(in the rows, 128 means zero)
Known rows, with every step that occurs:
C -> N -> K -> D -> B: [ 93 179 127 180  89  87 121 110 114 158 116  48 135  42 131 160 173 118
 108 105 112 133  53]
J -> N: [121 140 122 102 117 115 121 141 152 124 119 135 129  82  94 104 136 112
 119 120 101 135 108]
F -> D -> B: [133 153 157 177 154 114 162  92 155  96  91 125 133 166 144 133 140 159
 158 136 127 119 110]
P -> D -> C -> N: [154 124 114 149 104 159 130 117 149 159 161  68 138 141 164 109 146  76
 127  94 138 129  62]
N -> C -> D: [128 115 121 119  79 151 165 120 141 150 113  98 105 124 185 142 185  77
 116 114 174 112 123]
B -> D -> P: [109 178 149 165 134 117 127 125 129 130 172 133 155 154 136 124 103 132
 132 127 162  93 103]
N -> C -> D -> B: [131 136 122 166 108 115 174  91 129 110 104  74 105 139 176 155 183  85
 140 129 183 116  99]
C -> D -> B: [139 153  96 159 137  88 170 109 119  99 107 114 144 135 133 126 159 111
 151 117 178 129 103]
N -> C: [120 109 152 135  99 154 132 112 138 139 126  86  90 133 169 157 152 101
 118 143 133 115 123]
J -> N -> V -> D -> P: [135 122 177 106 101  85 125  92 160 127 125 106 166  51 112 106 129  92
  66  76 135 117  67]
K -> N: [111 149 127 121 106 136 122 136 120 130 128 109 103  71 121 152 135 105
 122 133  92 110 130]
P -> D: [158 129 132 117 123 140 130  95 189 150 120 124 118 142 140 103 126 106
 123 130 128 138  92]
B -> D: [118 153 130 130 114 135 138 146 141 136 135 149 129 134 131 114 119 137
 131 154 144 112 117]
P -> D -> C -> N -> J: [161 142 128 137 108 158 109 109 128 185 190  46 151 116 140  94 174  86
 116 139 110 142  73]
F -> D -> C -> N -> J: [134 147 155 151 108 169 131 133 105 170 169  72 165 122 155 110 191 131
 128 129 100 120 115]
C -> D -> F: [151 155  99 120 127 150 179 130 107 118 135 110 134 107 131 116 156 122
 159  75 184 119 137]
N -> C -> D -> P: [120 139 143 156  99 133 154  98 129 144 150  83 132 145 191 151 170  72
 118  87 190  94 110]
V -> D -> B: [152 131 143 152 132  90 130  79 151 103 105 124 143 106 132 128 128 122
 129 158 162 109  90]
F -> D: [130 132 159 131 123 151 153 119 166 136 100 149 132 147 152 120 142 152
 134 120 118 117 135]
N -> K: [121 141 144 142  99 110  93 136 130 147 133 102 115 104 128 157 150 137
 108 112 113 153 104]
K -> N -> V -> D: [132 106 161  89  72 125 135 108 141 139  99  95 114  18 133 143 142  91
  69 116 109 111 104]
J -> N -> C -> D: [123 127 116  91  67 138 159 132 164 146 106 103 106  77 150 119 193  59
 105 107 146 118 103]
V -> N -> F -> D: [146 141 171  89 125 194 129  94 148 145 104 119 126  67 148 159 137 160
 135  80 139  78 131]
C -> N -> F -> D: [131 147 137 106 119 205 155 126 122 153 101  85 125  74 140 152 142 154
 155  55 106  97 126]
D -> C: [133 127 132 161 133 124 130 117 114 121 162  98 133 161 146 134 136 125
 128 124 153 117 115]
C -> D: [136 134  98 112 107 124 162 135 131 140 116 138 142 119 145 113 161 104
 126 102 168 125 129]

Rows:
[123 146 115 139  98 102 167 104 153 105  96  79 107  95 142 131 191  67
 129 123 156 122  79]
J -> N -> C -> D -> B
[139 163 159 114 139 163 151  93 160 123 118  85 117  96 119 136 148 164
 144  77 120  91 111]
J -> N -> F -> D -> C
[111 121 145 113  98 127 142 128 107 123 111  74  99  58 120 156 140 103
  93 101  84 133 119]
K -> N -> V
[ 98 176 183 153  85  96  77  85 140 188 164  92 162  38 152 163 157 113
  65  89 152  93  69]
V -> N -> K -> D -> P
[143  97 154  69  82 104 135 113 171 133  89 119 140  30 108  97 144  95
  64 103 118 136  82]
J -> N -> V -> D
[141 137 153  98 112 141  80 122 107 165 166 117 157  60 117 121 163 115
 100 167 118 126 127]
V -> N -> J
[146 151 165 140 148 175 157  80 135 129 127  77 116 141 154 158 141 181
 153  85 148  84 132]
N -> F -> D -> C
[126 123 110 161 109 146 129 149  87 137 169  74 148 125 151 134 149  98
 133  91 139 118  98]
D -> C -> N
[150  98 160 104  88  98 137 100 158 125 122  89 145  65 125 103 152  94
  67 100 144 124  69]
J -> N -> V -> D -> C
[136 126 159 137 101  87 144  80 129  97  89  71 116  35 125 156 138  97
  93 130 118 114  80]
K -> N -> V -> D -> B
[103 131 150 127  77 163 125 120 130 140 126  67  65  75 162 180 159  77
 111 148  98  96 126]
K -> N -> C
[129 158 117 148 128 106 151 114 120 136 153 125 168 140 148 123 147 100
 129  76 185 107 114]
C -> D -> P
[134 141 110 137 128 177 133 124  72 136 162  32 127  87 132 167 137 129
 151  59 141  98 108]
D -> C -> N -> F
[141 121 141 151  54 126  87 137 122 172 163  69 149  62 163 150 173  93
  89  88 148 120  63]
V -> D -> C -> N -> K
[133 141 124 147 112 146 107 143  66 162 198  52 161 101 129 119 175 107
 122 138 110 132 108]
D -> C -> N -> J
[126 142 120 114 107 151 105 154  79 171 164  82 157  69 109 113 166 109
 120 141  84 143 120]
C -> N -> J
[114 122 127 153  86 144 159 160  86 137 159  60 144 120 153 125 143 105
 108  83 147 125  75]
B -> D -> C -> N -> V
[ 83 183 148 169  80 105 102 118 114 194 162  58 160  46 145 156 162 107
  86  63 118 111  63]
C -> N -> K -> D -> P
[150  86 161  96  93 116 141 100 149 136  97 114 139  76 141 121 135 114
  75 111 146 129 102]
N -> V -> D
[113 136 121 111  57 159 158 126 134 152 114  78  79  66 180 164 193  54
 109 120 138  94 125]
K -> N -> C -> D
[148 127 133 109  78 192 157 116 115 138 143  79 112  69 184 151 186  70
 130  80 207  87 121]
V -> N -> C -> D -> F
[123 173 159  98 122 189 150 101 141 138  94  90  85  50 128 175 139 161
 146  95  87  77 145]
K -> N -> F -> D
[160 147 132 164 154 104 138  67 179 110 109 100 121 159 129 117 123 113
 148 145 137 142  67]
P -> D -> B
[164 141 115 125 124 189 134  91 131 158 154  28 118 101 145 143 135 108
 146  60 143 107  71]
P -> D -> C -> N -> F
[134 105 134 101  58 165 139 122 139 160 124 108 120  81 197 150 191  54
  98 107 192  94 113]
V -> N -> C -> D
[114 153 139 115  89  98  87 148 153 144 124 110 115  59  93 134 158 119
  98 104  86 159  84]
J -> N -> K
[137 133 164 164 129 145 155 107 153 129 135 119 136 181 172 125 152 150
 136 116 143 105 123]
F -> D -> C
[104 146 116 154  93 136 150 118 110 172 154  67 153  82 159 124 164 100
 104 103 143  93  88]
K -> D -> C -> N
[157 126 126 113 103 173 125 104 106 152 149  53 142  48 147 155 140 115
 127  74 168  75  94]
V -> D -> C -> N -> F
[107 161 127 176  67 135 105 174 101 164 182  68 136 108 153 148 162 115
 116  99 140 125  64]
B -> D -> C -> N -> K
[127 128 139 163 105 170 154 141 126 144 143  95 151 146 175 124 163 121
 139  84 128 105 106]
F -> D -> C -> N
[110 170 134 168 143  82 157  69 140 122 103  98 134 100 126 130 141 139
 123 156 143 107  93]
K -> D -> B
[141  82 137  96  69 139 141 134 121 153 105  89 153  41 145 119 148  85
  78  77 130 131  86]
C -> N -> V -> D
[123 156 179 167 143 133 142  98 154 130 138 135 157 169 157 128 127 147
 136  94 133  97 121]
F -> D -> P
[136 184 153 127 163 132 158  77 162  90  75  90 113  80  91 142 136 173
 167  96 104 107  98]
J -> N -> F -> D -> B
[147 126 160  97  90 150 152 101 116 117 117  66 107   8 120 146 136 106
 100  91 125 104 114]
K -> N -> V -> D -> F
